Each row was made from one path, in order. Every step used is in the known rows, and no mark comes twice. Write each row's path.
In the rows, 128 means zero.
Known rows
l-k-g-x-z-h: [143 182  72 155 139  88 124 142  55 129 143 173  79 125  88  24 146 149
 171 139 131 141  90 151 130]
l-k-g: [134 148  70 156 133 102 129 145  85 103 147 176 101 125 107  78 136 154
 153 129 145 135  70 126 101]
l-k-g-x-z: [121 181  66 142 140 103  82 134  66 121 144 164  86 131  85  36 143 148
 172 141 152 128  82 143 133]
l-k-g-x: [129 168  67 146 136  94  81 143  64 120 148 177  93 135  92  69 138 150
 159 123 156 128  73 142 113]
l-k: [119 143  71 161 133 109 126 140  84 123 149 154 116 106 107  94 137 143
 160 134 133 141  91 127 104]
s-g-x-z-h: [ 95 175 122 158 143  99 123 120  61 170 131 176 105 131  86  61 157 146
 169 114  83 140 116 136 131]
u-g-s: [ 96 127  80 169 126  92 107 137 108 149 157 174 125 149  94 107 154 142
 164 132 118 115  85 112 100]
s-l-k-g-x-z: [120 183  67 139 144  98 103 134  67 129 135 154  89 142  74  32 136 141
 170 137 173 131  76 148 132]
z-k-g-x: [127 159  89 151 140  89 100 145  68 136 143 195  92 151 106  64 144 151
 151 120 124 143  75 133 116]
g-k-l: [103 140  97 162 135 105 125 143  78 145 140 172 120 119  95 135 144 152
 162 124 128 141 112 125 108]
u-g: [ 98 125  86 165 127 102 123 144 106 148 153 168 127 146 109 105 144 150
 165 127 120 120  93 113  99]
x-g-k-l: [110 150  75 160 125 103  97 141  86 165 134 186 124 133  96 131 142 162
 172 128 157 131 106 150 107]
s-z-x-g-k: [114 153  89 159 125 129  72 119  99 168 109 181 116 181  96  97 158 162
 184 112 150 149 127 129 104]
k-l: [108 142  98 161 133 102 142 135  83 146 150 174 122 119 108  99 134 145
 151 131 107 140  81 124 111]
z-x: [ 99 132  90 161 140 121  97 126  97 164 139 166 114 157 115  73 139 146
 163 118 131 146  97 120 121]
x-z-k-l: [106 152  96 160 137 109 158 130  68 149 148 166 106 102 112  60 143 138
 162 157  87 151  83 127 132]
s-l-k-g: [134 150  72 153 138  96 151 145  83 110 137 166 104 135  98  75 131 146
 151 126 166 136  64 132 100]
g-x: [101 157  92 154 139  98  82 134  86 158 144 167 116 146  95  86 138 145
 160 116 128 138 101 131 120]
s-g-x-z: [ 74 175 114 145 143 114  83 111  73 164 130 167 110 141  83  76 153 144
 170 115 105 128 107 127 134]
x-g-s: [112 149  66 166 125  97  88 128 114 161 143 188 126 154  95  93 145 150
 161 133 142 130  88 139 107]
u-z: [115 142  89 162 135 105 162 125  85 150 147 152 118 138 110  92 143 147
 158 122 111 145  99  93  93]
z-x-g-s: [104 146  61 162 128 111  54 116 105 184 138 186 116 175 102  73 148 148
 172 127 158 131  85 141 120]
x-g: [114 146  73 163 126 105 106 134 112 160 138 182 127 152 111  90 135 158
 162 127 146 135  94 140 105]
s-g-k-l: [ 85 144 120 156 136 112 124 129  63 151 129 183 122 115  91 157 155 153
 160 105 108 131 108 120 104]
k-g: [122 141  95 160 137  98 134 142 108 119 143 191 109 154 110  78 136 160
 146 118 129 138  79 118 104]
z-x-g: [107 143  69 159 129 120  70 123 105 183 134 180 118 172 117  71 138 155
 173 123 159 137  92 143 118]
k-g-x-z: [109 176  90 147 143  99  86 131  89 138 140 178  94 162  87  38 141 153
 165 130 138 132  90 134 136]
g-k: [101 137  95 166 138 109 116 144 100 142 133 163 122 135  94 127 147 156
 164 116 139 144 130 119 105]

Write each row's path
[143 162  84 159 127 100 132 128  85  88 137 187  99 138  86  73 156 145
 151 132 112 140  66 111  90]  l-k-g-s-z
[ 82 172 112 147 144 112  97 117  55 164 131 172 101 125  93  69 160 140
 169 122  87 140 101 127 134]  s-g-x-z-k
[ 83 161 114 148 140 106  82 122  72 162 133 181 117 144  91 107 149 146
 157  97 109 128  98 126 114]  s-g-x
[137 171 110 150 134  95 119 134  69 122 129 200  92 162 100  54 153 151
 151 117  90 154  79 121 104]  s-z-k-g-x
[132 156 108 163 130  96 136 124 109 105 133 201 107 168  87  72 154 150
 144 121  96 143  75 103  93]  k-g-s-z
[132 163  88 163 117  98 129 120  74 152 135 204 115 133 100  85 158 141
 158 145  82 147  66 132  98]  x-g-s-z-k-l
[103 172  91 149 139 102 109 129  47 164 148 166  98 112  98  50 146 135
 169 150  94 145  85 140 143]  g-x-z-k-l
[110 145 112 160 134 128 116 115  96 148 125 169 113 168 109  66 149 145
 163 116  99 157 101 107 108]  s-z-x
[128 169  69 142 140  88 102 143  61 126 137 167  96 146  84  65 132 144
 158 119 177 130  67 146 112]  s-l-k-g-x
[105 149  92 164 140 113 146 132  91 143 141 159 108 119 111  53 147 141
 164 149  98 156 103 120 128]  x-z-k
[116 153  39 155 129 110  70 120  80 174 133 163 111 155  91  69 143 135
 177 134 194 130  70 155 116]  z-x-g-s-l-k
[141 150 114 161 131 103 166 135  90 105 130 199  99 151 113  63 151 154
 144 123  80 161  76 105  92]  s-z-k-g
[102 141  68 160 131 122  54 131  99 183 123 177 116 171 103 106 148 163
 184 115 181 137 124 145 116]  z-x-g-k
[104 146  71 156 128 119  63 129  77 187 129 184 113 153 103 112 146 159
 182 122 170 133 104 152 120]  z-x-g-k-l
[124 150 108 170 129 103 146 124  89 127 135 182 114 135  97  80 162 136
 150 134  66 161  89 102  97]  g-s-z-k
[109 147  72 164 128 107  88 142 106 160 128 178 126 150  95 126 145 165
 174 119 166 135 125 141 104]  x-g-k
[116 140  95 163 133 101 157 140  66 145 152 179 113 106 120  94 140 140
 150 138  87 152  75 125 110]  z-k-l
[116 148  66 161 136  95 132 134  80 132 143 150 118 119  82  90 141 129
 157 134 151 137  77 130 105]  g-s-l-k
[130 150  63 159 132  93 114 139  86 103 152 183  99 128  92  81 146 146
 152 133 142 129  62 126 103]  l-k-g-s
[100 134  95 163 123 116  92 115  98 155 139 176 115 179  94  79 166 140
 174 125 100 128  88 102 101]  u-g-s-z-x
[108 147 106 163 133 120  99 108  98 150 129 177 112 171  93  67 159 137
 162 120  96 152  93 104 109]  g-s-z-x
[121 153  92 158 140 106 151 137  95 121 141 182  92 138 112  38 145 153
 157 145 110 150  81 121 126]  x-z-k-g
[123 141  86 163 135 103 175 131  69 150 148 156 109 124 120  83 150 142
 157 129  93 155  94  94  93]  u-z-k
[127 142  89 162 140  81 153 139  91 129 138 192 101 153  96  68 145 140
 142 126 131 145  60 122 105]  z-k-g-s-l
[102 140  91 164 139  91 136 130 105 150 139 164 126 150  85  90 140 134
 150 123 137 141  85 120 108]  g-s-l
